What can hang from each mark:
bozefet: lirore
velam: fomiv laza
kagesib: dipib fogudol fomiv
fomiv: kagesib mokovi sota velam
lirore: bozefet
laza: mele
mubovi: fogudol
sota: bozefet
dipib: lirore

Known rows, with every way that one mark hangs from another:
mubovi(fogudol): [-18  13  32   1  57   6  -7  34  39  -1   1 -20  -6  19 -13   3   6   3
  -3  -9  10  -8 -19  27 -16  -3   8  -6 -11   9 -39  18  17  -8  24   4
  -5  11  18 -33  -2  -1 -45  40 -55  -8  -3  -1   7  -9  -7   7  -3 -20
  -7 -23]
fomiv(velam): [-55  21  51  -9  40 -25 -10   4  11  -2 -25  11  -5  19   1  10   7  16
   4 -10  -7  -3 -31  10 -25   3  -5  -8 -10 -27  11  -5  22   2  10  -9
  -2  -2  17 -24 -31  -6 -23  66 -30 -13  -7  12   2  10 -10   9 -13  -8
  11 -10]
fomiv(mokovi sota(bozefet) velam): [-54 -17 -18 -55 -27  -8  10 -15 -10 -11 -27  -3 -27  18  15  10   8  11
   3 -10 -21 -12  -3 -14   1 -22  -2  -1 -14 -13  76   8  16  -1 -29 -24
  19 -20  -3 -19  -8  11  18  10  37  -1   5   6  18  -7   9 -21   4  11
  -3  19]
fomiv(kagesib(dipib) sota): [ 68 -34   0 -24 -16  16   3   6 -27  -5  12 -15  -5   1   6   1 -17  -8
  -6  12   8   2  33 -14  36 -10  -4  -1  55  -9 -20 -25   0  -2 -18   0
 -18  -2   3  30  35  -5  12  17  42   2   7  -7 -20 -17   7 -13  -4  10
 -38 -16]
kagesib(dipib fomiv(mokovi)): [ 65  32 -39 -22  20   6  -6  -6  -3   5  32 -13   3  -9  27  -1  16  30
  -5  -9  18   0   4  -5   1  10   4   1  25   7   9 -28  -9 -16  31  -1
  -5  25  -6  37  -5  10   2   2 -34 -11   3  -4  19 -12  -1  -5 -10 -12
  -7  15]
fomiv(kagesib(dipib fogudol) mokovi velam): [ 38 -19 -15  19 -11  -8  -4  15  11   3 -15   7  15 -31 -33 -21 -12  -3
  -5 -17   7   5  -5  -3 -26  -9  -2  15  -8  44 -20 -27   3   2  15  12
 -12   5  -2   3  35  -1  34   9  41   6  29 -27 -25 -10   5  17  13 -11
 -22  36]
fomiv(mokovi sota(bozefet)): [-11  -9 -40 -50 -27   9   7  -3  -8 -10 -13 -23 -27  12  29   8  13   9
   0  -2 -11 -13  10 -15   8 -29   6  -7  15   3  60   0   6  -7 -23 -17
  16 -15  -4  -5  -1  11   9 -19  25   1   4   4  23 -17  14 -24  -3  19
 -14   0]
bozefet(lirore): [-24  21  19 -10  48 -24  -1  16   6 -11 -13  -4 -17  13  18  -4  10  14
  -6  15  13  -4 -17  -4  -5  -8   1 -11  23 -29 -26 -11 -12  -9  43  -5
  -2 -16  -4 -24 -34  -6 -13 -31 -24 -19 -12  -2   9  -6   1  -4 -29   1
   2 -18]
velam(fomiv(kagesib sota) laza): [ 62 -29  13  28 -59  14 -16 -15 -13  19 -11   8   2  27   7  25 -17 -36
   4  17 -19  10  17   8  28  12   6   3 -12 -11  15  12  -6  23 -34   7
  14 -10  10  25   9  -8 -25  21  41  33 -23  -4 -16  20   4  -8  16  24
   1 -31]
velam(laza): [-29  30  38  25  49  -5 -18  10   5   3   0   1  -5  -2  -3   6   5 -10
   7  16 -11  10 -20  12  13   7   1 -10  -9  -1 -16  10   4   4  12   0
 -11   9  12 -12 -22  -8 -26  17 -64   4 -19  17  12  20  -9  15 -19  -5
  21 -41]
velam(fomiv(kagesib sota(bozefet(lirore)))): [ 41 -47 -37 -20 -65  -3  16  -8 -16  -4 -37   0 -27  35  24   9  -5   1
  -7  29   7 -14  27 -13  17 -22   8   1  19 -25  15   9 -37   1  14  -4
  30 -43 -18  -1   2  -4  -5 -35  95   6 -15 -14 -14 -11  19 -50  -1  33
 -25  -8]
kagesib(fomiv): [ 26  59  19 -11  28   1  -4  -3  15   5  18  -4   6  13  36  12  22  49
   0  -3  19  -7 -13  10 -18  10   3  -8  38 -26 -17 -17  14 -10  27  -4
  15  16  12  16 -23  -1 -38  36 -60 -19 -14   7  21  10  -9   0 -21  -7
   2  -3]
fomiv(kagesib sota(bozefet(lirore)) velam): [-35 -31   0 -48 -34 -28  30  -4 -22 -21 -36   7 -27  15  13   3   4   6
  -1  19   6 -12  11 -22  18 -36  -9  -3  16 -39   3  -2  -2  -5   3 -20
  24 -39 -14 -27   6  -5  30 -40  71  -7  -3   0  -7  -6  15 -36 -12  23
 -23  10]
kagesib(fomiv(mokovi velam(laza))): [-42  60  18   6   2 -19  -7 -23   8  13  10  15   8   9  19  18  21  18
  10 -12  -9   9 -24   6 -10  21  -3   4 -42  -7  30  -5  18   1  11  -9
  26  15   5   2 -29   3  -6  -1 -51   5  -9  11  30  30 -11  15  -4  -8
  31  19]
velam(fomiv(kagesib mokovi sota(bozefet))): [ 79 -37 -61 -20 -98  10  -4 -19   5  11 -36  -3 -23  27  30  19  -3   2
  -4   6 -16 -14  22 -12   9 -20  14   9   8  19  72   0 -16  10 -13  -2
  37 -25  -3  24  21   5  -2  13 104  23  -4 -19  -2  -3  22 -41  18  35
 -29  11]
lirore(bozefet): [ -3   8  -1 -28  40 -13   1  19  21  -8 -25  -4 -31   4  15 -11   8  20
   0   2  13 -13 -13   3 -25 -15  -2  -8  21  -7  -5 -12   0 -18  26  -1
 -17  -9   2 -24 -51   3  -6 -16 -34 -21  -6   7   0 -18   1 -10 -30  -1
  -7 -23]
velam(fomiv(sota)): [ 22 -23  11  -3 -21  16 -17 -10  -5  10 -11  -5  -6  52  22  23  -6   8
  -2  -6 -17  -7   6  10 -12  14  10  -3   4 -33  36  13  -1  13 -24   0
   4 -15  10  13 -18   1 -41  59  31   1 -20   3  -1  -7  -1  -9  13  14
   3 -21]
dipib(lirore(bozefet)): [-37   4 -17 -27  86 -34  26  21  33 -16 -25  -1 -35  -6   5 -23   8 -21
  -4   8  20 -17 -13  -9 -21 -13  -6  -9  36 -17  -4  -5 -43 -26  46   6
 -18 -23 -22 -46 -64   0  19 -67 -24 -40  -3   5  -1 -30   7 -16 -33   3
  -8 -24]
dipib(lirore): [-40  19  11  -6  93 -27  12  14  27 -13  -8  -3 -16   2   8  -6   6 -23
  -5  12   6  -8 -18  -4  -8  -2  -4 -11  38 -23  -4  -3 -30 -10  39   3
  -8 -10 -10 -29 -35  -7  -3  -3 -27 -25  -9   6   5 -11   1   0 -21   0
   1 -28]
kagesib(dipib fogudol fomiv(velam(laza))): [-46  23  32  37  39  10   3   4 -10   0  45  13  34 -37 -42 -23   3  17
   7 -14  12  14  -7  13  -4  21 -11   4 -31 -11 -74  21   3  -8  13   5
 -26  35   2   2   6   0  -8 -12 -71 -10   6  14  -8   8 -21  31  -2 -35
  32  17]
velam(fomiv): [ 17   1  14  22  10  -2 -22   0  22  16 -24   5  -6  33  14  16  -1   5
  -3  -1  -8  -7 -19  20 -35  15  13  -4  -5 -18  21   9  -9   7  26   7
   4  -3  14   0 -31  -5 -50  73  -4  -1 -25   0  -3   8  -5  -7  -4   5
   3 -24]
kagesib(dipib fogudol fomiv(sota velam)): [-22  -2  18 -14   4  27  17  -3 -23 -12  47  -4  33  -9 -18 -14  -2  43
   0 -28  17  -1  17   1 -22  14 -13   2  10 -45 -46   6  17  -9 -30  -3
 -18  16   1   7  14   8   2  -2 -11 -21  15   7 -11 -19 -12  17  15 -21
   3  33]
velam(fomiv(mokovi sota(bozefet))): [ 15 -33 -53 -26 -58  13  -4 -19  -5   4 -22 -11 -25  30  26  16   2   4
  -2  -1 -24 -15  10  -7  -5 -10  15   1 -10   5  85  20 -12   4 -17  -8
  22 -20  -5   4  -9  10 -14   6  59  11 -10  -6   9 -18  15 -37  14  26
  -4   2]
laza(mele): [-42  21  34   7  39  -6 -17  10   5  -2  -3   2  -9 -10  -5   6   5 -10
   3  23  -5   8 -21  11  33  -4   3 -15 -13  20 -14  10  24   2  -1   2
 -13  15  10 -19 -14  -8 -12  19 -63  -1 -13  24  13  29  -8   5 -25  -8
  19 -44]
kagesib(fomiv(sota)): [ 15  39  12 -34  -9  20   5 -14  -9  -1  30 -14   3  34  42  19  13  45
   1  -9  12  -6  14   2  -6  11  -1  -9  43 -46  -1  -9  19  -6 -23 -10
  17   5  12  16 -11   5 -29   7 -27 -13 -11  11  22  -5  -5   0  -6   5
  -1   2]
kagesib(dipib(lirore) fogudol fomiv): [  1  22 -21  18  88   6  27  18  14 -15  52  -9  20 -41 -27 -37   3   2
  -9  -6  40  -6   4  -7 -20  14  -8  -3  49 -12 -77  -2 -46 -27  48  15
 -25  17 -23  -4  -5   1  11 -54 -50 -38  12  -4 -10 -26  -5   9 -11 -24
   0  12]

Rows:
[-34 -20  21  24  71 -41  14   1 -10  -8   0  22  -4 -37 -37 -18 -16 -69
   2  28   1  14  -3 -15  38  -2 -15   4  -3  -6 -25   3 -42  -2  33   7
 -30  -1 -25 -14   5 -13  38 -17  -1  -2   4   7 -28   8  -1  -2 -15  -8
   5 -16]
fomiv(kagesib(dipib(lirore)) velam(laza))
[-115   17   71   33   33  -24  -13   -4  -10    1   -6   25   -4  -14
  -30   10    0  -34   14   28  -23   23  -31   18   53    7   -5  -11
  -76    7  -11   32   27   11  -20   -4  -17   17    9  -29  -20  -11
   -1    9  -82   16  -14   38   13   54  -20   16  -16  -15   52  -42]
fomiv(velam(laza(mele)))
[  1 -34 -15 -21 -24  17  -3 -11  -7  -4 -16  -9 -21  33  17  11   2   6
   0   4 -15 -16  11   3   1 -11   9  -5   7 -26  41  31 -13   3 -16  -7
  14 -17   3  -4 -13   4 -34  29  34  -2 -19   9   0 -12   6 -37   4  21
  -4 -18]
velam(fomiv(sota(bozefet)))
[-28 -13  -9  24 102  -4  19  34  15 -20  22 -12   8 -43 -44 -43 -11 -30
 -11   1  21  -4  -2  -5 -17   0  -6  -4  34   4 -68   9 -45 -18  39  17
 -47   5 -23 -23  -6  -2  15 -37 -26 -32  17  -6 -21 -35   0  12 -11 -19
  -4  -8]
kagesib(dipib(lirore) fogudol)
[ 73  -6 -21  75 -58   8 -23   5  35  28 -28  14  18 -12 -13   0 -10 -25
   2   1 -13   9  -8  17 -16  13  16  15 -41  61  -1   7 -13  22  15  24
  17   1   3  13  18  -6 -13   4  36  38  -2 -31 -14  20   6  14  26  12
   2   6]
velam(fomiv(kagesib(fogudol) mokovi) laza)
[-67  -4  24 -14 -23  -7  -5 -18 -16   1  -5   5  -3  20   5  22  -3 -20
   9  -8 -30  10  -5  -3  18   7  -4   0 -45  -7  58   3  28  17 -50 -14
   5  -7   2  -8 -10   5  10  -7   2  17   0   9  20  13  -3  16  14   2
  29   0]
fomiv(mokovi sota velam(laza))
[ 25  55 -23   9  -2  13  -4   7  34   8  19  -8  21  -4  18  -6  21  43
  -2 -23  20  -7 -14  11 -52   9   8   3  15  21 -16 -18  16  -8  24   8
  22  17   8   9  -2   7 -16 -11 -37  -8   8 -14  21  -1  -2  25   4  -8
   0  32]
kagesib(fogudol fomiv(mokovi))
[-20 -25  -5  31 -57  15 -19 -27 -23  17  -3   6  -5   8   0  26 -11 -55
   7  23 -36  18   5   7  68  22  13  -2 -78  36  60  40   4  25 -62   4
   2   1  -2  10  -2   4  -7 -24  -1  42 -20  19  23  29  -3  -5  18  11
  45 -33]
velam(fomiv(mokovi sota) laza(mele))
[ 39 -20 -17  31  66  -7  20  34  14 -13   6  -6   8 -45 -39 -43 -16 -38
 -12  12  27  -2   9 -14   0  -8  -6   5  52  18 -77 -10 -47 -13  45  23
 -28  -1 -21 -13  22 -11  28 -38  20 -19  19 -20 -41 -24   8   7  -7  -8
 -32  -6]
fomiv(kagesib(dipib(lirore) fogudol))
[ -95   49   56   51   17    3    1   -1   -3    2   29   24   32  -36
  -38   -6   12    8   17    7    2   20  -22   25   14   22   -6   -6
  -72   19  -61   37   34    3  -14    5   -5   34   10  -19   -2   -5
   -8  -30 -101    7   -6   29   14   55  -25   35   -5  -25   55   -4]
kagesib(fogudol fomiv(velam(laza(mele))))
[  1  23 -13   3  12   4   1   1   7   2  24   0  27 -25 -12 -19   8  41
  -4 -33  15   0  -8   3 -37  16  -4   8 -13  13 -20 -10  10 -12  17   4
  -8  23  -4   6   7  11  15   3 -23 -13  20  -9   4 -14  -8  22  11 -25
   5  50]
kagesib(dipib fogudol fomiv(mokovi velam))
[ 73 -56  -2  26 -46  24 -14 -14 -38  14  13   3   4   8 -14   9 -28 -40
   0  22 -12  15  35  -3  52  11   5   7  -6  -4  -6  15 -29  17 -29   8
 -20   0  -2  38  31  -6  -8  15  47  27 -12  -2 -29  -1   3 -17  15  11
  -6 -28]
velam(fomiv(kagesib(dipib) sota) laza)
[ 65  -9 -26  -1 -65  20   0  10  11   4 -15 -12  11   5   8   1 -10   2
  -5 -12   3  -3  15  -8 -18 -13   3   6  25  36  -2 -29  19  10 -27   7
  19 -16  13  14  34   1  14 -20  55  14  20 -28  -6 -10  14  14  24  14
 -32  21]
fomiv(kagesib(fogudol) mokovi sota)
[-44  -7  13 -41 -25 -11  -4 -15  -7  -1 -15  -3  -8  36  26  23   0   6
   1 -22 -21  -4  -7  -6 -11  -3  -4   0 -15 -14  71 -18  31  10 -39 -15
  14 -16   7 -10 -13   8   9  23  26   2   5   2  18  -6   1   8  11   7
   4  17]
fomiv(mokovi sota velam)
[ -90   47   59   22   17  -13   -5  -19   -8    6   23   27   12  -15
   -8   13   19   -4   16   17   -5   21  -23   20   45   21   -7   -8
  -62    0  -19   26   31    2  -10   -5    3   32    9  -11  -19   -6
  -10   -5 -100    9  -22   42   26   60  -23   12  -19  -16   57  -21]
kagesib(fomiv(velam(laza(mele))))
[ 88 -32 -36 -29 -42  11  -2   0 -24   0   4 -15  -6   0  16   4 -13 -13
  -7   6   3   3  31 -22  39 -14   2   5  36  18  23 -40  -2   2 -23  -1
  -7  -6  -5  43  36   3  36  -9  63  10  15 -20  -7 -18  15 -11   8  12
 -39   5]
fomiv(kagesib(dipib) mokovi sota)
[-29  20 -25 -59 -44   0  18 -31 -13  -7   3   0 -12  20  39  15  22  43
   5 -21  -2 -15   7 -11  -5  -8  -3   1  -3 -27  65  -1  18  -9 -17 -23
  38  -7  -5  -2  -6  15   8 -12  20 -10   3  10  28  -3   5 -25   5   9
   6  42]
kagesib(fomiv(mokovi sota(bozefet) velam))
[ 60 -14  -2  26  17  11  -3  33   7  -3   3  -5  13 -38 -35 -28 -14  -3
  -7   0  20   3   8   0 -13 -12  -2   4  37  31 -80 -16  -8  -6  27  17
 -26  14   5  13  36  -8   5  11   5   0  17 -21 -35 -13   2  12  -3 -13
 -33  -5]
fomiv(kagesib(dipib fogudol))
[-12 -17  33  49  26  -4  -5  19  -6  -1   2  16  25 -47 -60 -25 -16 -24
   4   5   4  17  -4   8   5   4 -10   8 -25  21 -74  11   2   3   9  12
 -32  18   5  -2  32 -11  17  13 -10   9  13  -4 -32  17  -9  26   6 -22
   4  -1]
fomiv(kagesib(dipib fogudol) velam(laza))
[-12  -8  15  -6 -61 -11  -5 -19 -12   6 -19  14  -1  13  11  25  -8 -24
   8   4 -24  12   3 -10  26  -2  -6   7 -31   6  48 -14  25  21 -48 -11
  18 -13   3   8  15  -1  24  -6  47  31   4  -3   9  21   5   9  16  15
   0   7]
fomiv(kagesib mokovi sota velam(laza))
[-60  11   6 -26 -20  20  32  -5   0 -17  17   0  12  -3  -1  -7  16  57
   5 -24  11 -16   6   5 -33  -7  -9  -3   4 -36 -21  28  23 -12 -17 -14
  23   0   5 -20   8   8  -9  -8 -10 -22   5  12   3  -4  -6  -1   8  -2
   6  38]
kagesib(fogudol fomiv(sota(bozefet) velam))
[-88  -2  60  -4   4  -7  -5 -11 -26  -5  -1   9   2  20  -7  19  -4 -11
  10  -3 -25  10  -6   3  17   7  -9  -6 -36 -40  17  21  27  13 -46 -15
  -7  -6  10 -18 -14  -2  -6  14 -24   7 -11  26  10  16 -10  14   3  -4
  33 -19]
fomiv(sota velam(laza))
[ 81   2 -25  48 -54  -7 -32 -11  21  30 -34  16  -2  11  16  21  -7 -32
   3  14 -19   9  -8   9   7  15  16  10 -33  42  40  -4 -17  22  16  13
  26  -3   5  28   5  -7 -15  29  32  39 -16 -16  -2  27   8  -7  12  17
  -1 -13]
velam(fomiv(kagesib mokovi) laza)
[ 91 -39 -65  21  10 -22   0  -5  15  11 -17   5 -11  -9   3 -10 -21 -53
 -14  15   2  -1   9 -15  12   5   9  13  19  33  35 -20 -69   1  46  20
  -7 -15 -29  23   7  -2  25 -12  71   5   3 -28 -24 -21  15 -23   4  15
 -22   4]
velam(fomiv(kagesib(dipib(lirore)) mokovi))
[ 11  32   8  -8 -10  37  12   4   5  -4  36 -17  26  12  12   0   9  47
   0 -21  21  -9  13   9 -32  12  -1  -5  34 -30 -42   1  24  -4 -21   0
  13   8  12  10   3   5 -25 -10 -28 -16   2   1   8  -9  -5  21   9  -3
   0  18]
kagesib(fogudol fomiv(sota))
[ 39 -23 -23 -10 -47  12 -17 -19   0  14 -17  -9  -8  47  35  26  -7   3
  -5 -14 -22  -5   5   3 -14  11  14   2 -11  -3  78  -2  -3  16 -26   1
  14 -16   2  17 -17   8 -19  30  49  15 -11 -10  11 -11   6  -8  22  21
   1   1]
velam(fomiv(mokovi sota))
[  1 -52  -5 -44 -16   1  18  -6 -34 -18  -8   1 -19 -14 -12  -6  -9   1
  -1   6  -1  -6  27 -18  35 -30 -12   2  23 -21   5   4  -3  -8 -18 -15
 -10 -11  -8   6  36   0  31  21  54  -4  12   7 -24 -12   8 -37  -5   9
 -31   4]
fomiv(kagesib(dipib) sota(bozefet) velam)
[ 33 -23 -17 -10 -43  26  18  19  -3 -14 -10 -14  -3 -14 -14 -13   1  14
  -1   3   9 -13  20  -6 -12 -33  -1   1  41  11 -40   9   6  -2 -13   1
  15 -15   7  -7  33  -3   1 -13  46   1  12 -12 -22  -3  14 -11   5  15
 -37   6]
fomiv(kagesib(fogudol) sota(bozefet))
[-65  24  25  12  14 -27 -18  -8   6   8 -21  17  -5   5  -1  13   9 -12
   9  -2 -25  11 -33   5  -2   7   0   1 -57  15  43  -3  17  11   4  -9
   5   5   4 -15 -22   0   3  18 -36  14  -6   8  19  20  -6  17  -2  -6
  34  -2]
fomiv(mokovi velam(laza))
[ 57  28 -39   8  15  21  -2   9   8   2  38 -15  23 -29  -5 -24   8  41
  -6 -22  23  -1   6   2 -30  11   4   4  18  25 -38 -16  -6 -16  25  10
  -9  27  -1  20  15  10   0 -23 -32 -15  18 -16   6 -18  -2  17   5 -17
  -5  34]
kagesib(dipib fogudol fomiv(mokovi))
[ 18   8   1  22 -26 -17  -4  13  32   8 -39  10  13 -10 -10  -5  -3   5
  -1 -19  -3  -1 -22   6 -50  -5   1  10 -13  38   0 -25  23   9  14   7
  21  -7  10  -8  14  -4  11  24  34  11  19 -27  -8  10   6  24  14  -1
 -14  36]
fomiv(kagesib(fogudol) mokovi velam)
[-52  16   5  10  85 -13  31   8  11 -15  39   7  23 -31 -35 -37   1   5
  -5 -14  28  -4  -5  -2 -31  17 -15   2  13 -29 -58   8 -33 -22  39   8
 -22  11 -22 -24 -14   1  20 -38 -35 -41  15   3 -14 -22 -11  14  -2 -31
  10  30]
kagesib(dipib(lirore) fogudol fomiv(velam))
[ 29   8  -1 -36  11  30   9 -11 -28  -6  55 -20   9  14  22   3   4  29
  -3  -6  16  -2  30  -9  23  10  -6  -8  50 -43 -21  -9   2 -12 -20  -8
 -14  15  -1  34   5   9  -9   1 -19 -18  -1  11   5 -19  -5  -9  -6  -6
  -8   2]
kagesib(dipib fomiv(sota))
[100 -10 -34  -4  -8  -6 -16  10   3   6  -7  -6  -8 -16   9  -4  -5  -5
  -7   9   8   2   7 -11  13 -13   6   6  28  37   8 -41  -7  -3  23   5
 -10   4  -2  32  22  -2  23  14  30   9  14 -20 -10  -6  12  -8  -8   1
 -32   1]
fomiv(kagesib(dipib) mokovi)
[ 88 -41 -42  -3 -38  27   4  17 -15  -1  12 -19  12 -19 -12 -17 -17 -10
 -10  -9  10   2  32 -16   5 -12   1   8  29  36 -21 -23   1   0 -25  10
 -13   0  -3  29  53   5  36 -33  66  11  30 -28 -18 -24  14   9  23   3
 -40  22]
fomiv(kagesib(dipib fogudol) mokovi sota)
[-100   15   36   23    7  -27  -15  -11   -6    6  -13   24   -5  -18
  -17   11    3  -38   13   21  -30   23  -31    8   54    6    0   -4
  -87   47   33   19   28   15  -24   -5   -6   17    1  -25  -10   -2
   19  -10  -60   26   -8   24   26   47  -11   16   -8   -8   54  -24]
fomiv(mokovi velam(laza(mele)))
